Each row comes from the steps of one walk. Every step used is in the known rows, and no mark comes twice. Write the walk behind each row, first mark first.
Known rows:
totosu-mabe-movilo: [ 0.80  0.22  1.33 -0.64  0.36 -0.25  0.98 -0.23  1.12 -1.57  0.30  0.64
 -0.84  0.05  1.17  2.62 -1.93 -0.58  3.98]
totosu-mabe-nesuba-biko: [-0.95 -2.08  0.53 -1.16 -0.03 -0.80 -3.42 -1.29  2.04 -2.43 -1.92 -0.35
 -0.62 -1.71  1.51  4.61 -2.00 -1.21  0.55]
totosu-mabe: [ 0.02  0.00  1.46 -0.32 -1.39  0.86 -0.08 -0.79  0.35 -1.04  0.78 -0.04
  0.22 -0.70  1.00  2.13 -1.03  0.29  1.43]
movilo-totosu: [ 0.97  0.31  1.42 -1.98  0.93  0.38  0.30 -1.81  0.02  0.85  2.18  0.02
 -1.74 -0.78  1.07  0.86 -0.45 -0.33 -0.76]
totosu-mabe-nesuba: [-0.90 -0.93  2.35 -0.89 -1.46 -1.43 -1.58 -0.93  1.36 -1.80 -0.73  0.54
 -0.47 -1.41  1.82  2.86 -1.32 -0.13  1.26]
nesuba-biko-movilo-nolem-mabe-totosu: [ 1.55 -1.57  1.69 -3.84  2.18  4.64 -1.87 -1.78  3.40 -1.51  2.07 -1.30
  0.07 -2.38  2.60  0.99 -0.27 -3.87 -1.55]
mabe-nesuba: [-0.91 -0.85  0.79 -0.59 -0.08 -2.17 -1.45 -0.03  0.97 -0.74 -1.52  0.60
 -0.68 -0.66  0.77  0.71 -0.24 -0.42 -0.33]
biko-movilo-nolem-mabe-totosu: [ 1.70 -0.45  3.48 -3.54  0.73  4.07 -0.04 -1.33  2.59 -0.85  3.30 -0.37
  0.20 -2.00  2.99 -0.77  0.50 -2.81 -0.88]
totosu-mabe-movilo-nesuba: [-0.71  0.87  2.85 -0.27 -0.80 -0.32 -0.04  0.67  1.30 -0.24 -1.46  0.33
 -1.11  0.55  1.86  2.99 -1.45  0.09  3.14]
nesuba-biko-movilo-nolem-negu: [ 2.69  0.27  1.36 -3.08  0.52  4.97 -2.58 -1.07  1.29 -1.06  0.94 -0.66
 -1.01 -1.92  1.56  0.66  1.02 -3.41 -1.27]
mabe-movilo-nesuba-biko: [-0.89 -0.17 -0.43 -0.24  1.98 -0.63 -1.79  1.05  1.61  0.14 -3.45 -0.54
 -1.52  0.90  0.48  2.69 -1.19 -1.11  1.04]
biko-movilo-mabe-totosu: [ 0.39  0.30  4.25 -3.87  1.32  1.06 -0.94 -1.47  3.02  1.28 -0.13  0.05
 -2.75 -0.30  3.13  0.25 -1.35 -2.61  0.46]
nesuba-biko: [-0.09 -1.13 -1.83 -0.27  1.40  0.61 -1.89 -0.38  0.71 -0.63 -1.22 -0.86
 -0.12 -0.41 -0.31  1.78 -0.77 -0.99 -0.68]
mabe-movilo-nolem: [ 1.85  1.19  0.61 -0.11  1.62  0.66  1.60  0.07  0.84 -0.42  0.46  1.01
 -0.69 -0.87  1.28 -0.15 -0.13 -2.06  2.12]
biko-movilo: [ 1.40  1.25  1.94 -0.83 -0.44  1.10 -0.13  0.26 -0.05 -0.29 -0.40 -0.82
 -0.77  0.45  1.30  0.03  0.21 -1.21  0.10]
nolem-mabe-movilo: [ 0.18 -1.23  1.21 -2.47  1.69  0.14  1.34  0.84  2.02 -0.78  1.22  0.36
  0.00  0.70 -0.53 -0.07 -0.22  0.26  1.41]
getes-movilo-totosu: [ 1.25  1.83  2.30 -2.25  2.13 -0.72  1.35 -1.33  0.59  0.78  2.62 -0.29
 -5.04  0.05  1.47  1.66  0.40 -1.02 -0.54]
getes-movilo-mabe-totosu: [-0.66  0.52  3.28 -3.33  2.89 -1.10  0.24 -1.30  3.57  1.44  0.66  0.60
 -5.41  0.04  2.33  1.09 -0.79 -2.22  0.68]
movilo-nolem: [ 1.04  0.92  0.66  0.25 -0.08  1.67  0.58 -0.60  0.02  0.16  0.94  0.36
  0.34 -1.68  1.15 -0.62  0.82 -1.25 -0.36]
movilo-totosu-mabe-nesuba-biko: [-0.05 -1.74  1.88 -3.22  0.93 -0.53 -3.09 -3.09  2.10 -1.60  0.30 -0.27
 -2.42 -2.57  2.60  5.59 -2.44 -1.48 -0.27]
getes-movilo-nolem-negu: [ 1.72  1.59  2.07 -2.27  0.64  2.34  0.36 -0.42  1.27 -0.21  3.08  0.75
 -3.41 -1.23  1.06 -0.43  2.38 -1.87 -0.43]

Write each row's walk:
[-1.58 -0.71  3.59 -2.61  0.32 -2.35 -1.54 -0.53  2.59  1.18 -2.46  1.00
 -2.21 -0.73  1.54  0.68 -0.60 -0.33 -0.32] -> movilo-mabe-nesuba
[ 0.78 -1.80  3.64 -5.85  1.87  0.96 -2.85 -1.84  3.01 -1.04  0.65 -1.40
 -2.25 -1.45  2.13  2.93 -0.54 -1.83 -2.71] -> nolem-mabe-nesuba-biko-movilo-totosu
[-0.10 -2.20  2.29 -3.82  0.92  0.60 -3.18 -0.04  2.91 -1.91 -1.58 -1.59
 -0.51 -0.65  1.09  1.96 -0.18 -1.51 -1.95] -> nolem-mabe-nesuba-biko-movilo
[ 1.62  0.62  1.26 -2.41  2.68 -0.74  1.34 -1.39  0.77  0.33  1.73  0.72
 -2.84 -0.05  1.15  1.37 -1.29 -1.12  1.72] -> mabe-movilo-totosu
[ 2.17  0.24  2.58 -2.65 -0.13  3.09  0.37 -1.18  1.78 -1.67  2.98  1.65
 -0.94 -1.95  1.79  1.39 -0.33 -1.74  3.31] -> totosu-mabe-movilo-nolem-negu
[-1.28  1.09  0.59 -0.14  1.40 -0.63 -1.78  1.00  1.44  0.61 -2.61 -1.51
 -3.73  0.95  0.79  3.00  0.57 -1.14 -1.19] -> getes-movilo-nesuba-biko
[ 1.51  0.69  5.56 -3.74 -0.86  0.05 -1.40 -2.53  1.34 -1.13  1.07 -0.32
 -2.93 -1.68  4.07  3.72 -1.41 -1.62  0.49] -> biko-movilo-totosu-mabe-nesuba
[ 0.59  0.31  2.83 -3.24  1.44  1.50 -2.04 -0.56  2.32  1.02 -2.60 -1.27
 -2.50  0.13  1.65  1.71 -0.94 -2.19 -0.64] -> nesuba-biko-movilo-mabe
[-1.20  2.23  2.38  0.16 -0.06 -1.16  0.02  1.28  0.74  1.27 -1.30 -0.72
 -3.60  1.28  1.22  1.25  1.23 -0.12 -0.61] -> getes-movilo-nesuba
[-1.73 -1.80  1.72 -2.88  1.76 -1.79 -3.34 -0.89  3.36  0.53 -3.67  0.16
 -2.49 -1.08  1.19  2.40 -1.43 -1.36 -0.92] -> movilo-mabe-nesuba-biko
[ 1.04 -0.08  4.79 -3.28 -0.64  1.73 -0.83 -0.19  2.25 -1.17  0.58 -0.37
 -0.03 -1.96  2.54 -0.47  1.42 -1.76 -1.64] -> biko-movilo-nolem-mabe-nesuba
[-1.04 -1.02  2.30 -3.02  1.72 -0.04 -0.83 -1.69  2.99  1.55  0.30  0.95
 -1.99 -0.78  1.89  0.22 -1.60 -1.40  0.42] -> movilo-mabe-totosu
[ 1.14 -0.82  2.58 -4.50  2.60  0.45  1.66 -1.09  2.04  0.13  3.31  0.40
 -1.76 -0.07  0.59  0.90 -0.59 -0.06  0.69] -> nolem-mabe-movilo-totosu
[ 1.53  0.14  3.11 -1.74 -0.53  1.95 -2.99 -1.50  2.10 -2.56 -1.43 -0.82
 -1.01 -2.90  3.87  3.99 -1.02 -3.64  0.26] -> totosu-mabe-nesuba-biko-movilo-nolem
[ 1.31  0.09  0.20 -1.10  1.03  1.58 -2.00 -0.11  0.61 -0.85 -1.66 -1.67
 -0.98  0.10  0.94  1.79 -0.57 -2.20 -0.60] -> nesuba-biko-movilo
[-0.15  0.61  5.51 -3.49 -0.10 -1.26 -1.67 -0.28  2.66  0.97 -2.88  0.21
 -3.00 -0.25  2.73  0.71 -0.44 -1.49 -0.20] -> biko-movilo-mabe-nesuba
[ 2.43  1.52  4.80 -3.20 -0.77  2.18  0.03 -2.49  0.36 -0.32  2.56 -0.91
 -2.26 -1.02  3.33  3.07 -1.25 -1.28  0.76] -> biko-movilo-totosu-mabe
[-1.59 -3.45  0.37 -2.92  1.29 -0.46 -3.04 -0.29  2.95 -1.77 -1.14 -0.63
  0.20 -1.19 -0.13  1.95 -0.40 -0.29 -2.02] -> nolem-mabe-nesuba-biko
[ 0.35 -0.80  2.45 -4.10  2.79  1.56 -2.80 -1.85  3.71  0.66 -1.36 -0.77
 -2.91 -0.70  2.85  2.06 -2.12 -3.70 -0.16] -> nesuba-biko-movilo-mabe-totosu
[-1.47 -1.63  0.91 -2.33  1.89  0.57 -1.46  1.28  2.85 -0.17 -1.82 -0.95
 -0.40  0.86 -0.09  2.14 -0.55 -0.02 -0.01] -> nolem-mabe-movilo-nesuba-biko
[ 2.80  1.37  3.09 -2.74 -0.92  4.40 -0.71 -0.66  0.57 -0.38  2.20  0.14
 -0.87 -1.55  1.94 -1.12  1.88 -2.33 -0.57] -> biko-movilo-nolem-negu
[ 1.31 -0.31  2.32 -3.61  1.88 -0.24 -3.21 -2.15  1.71 -0.74 -0.92 -1.14
 -3.31 -1.39  2.82  3.40 -1.13 -2.94 -1.68] -> mabe-nesuba-biko-movilo-totosu
[-0.82 -0.20  1.06 -0.55  0.64  0.15 -1.90  0.29  1.94 -0.87 -2.66 -0.59
 -1.28  0.25  1.51  4.82 -2.27 -0.89  2.54] -> totosu-mabe-movilo-nesuba-biko
[-1.47 -2.28  2.11 -2.66 -0.14 -1.00 -1.14  0.12  2.26 -1.04  0.13  0.22
  0.45 -0.80  0.18  0.17  0.38  0.70 -1.33] -> nolem-mabe-nesuba
[-1.61 -0.38 -0.29  0.17  0.20  0.42 -2.87  0.49  0.90  0.67 -3.00 -1.23
 -0.39  0.17  0.41  2.22 -0.26 -0.34 -1.47] -> movilo-nesuba-biko
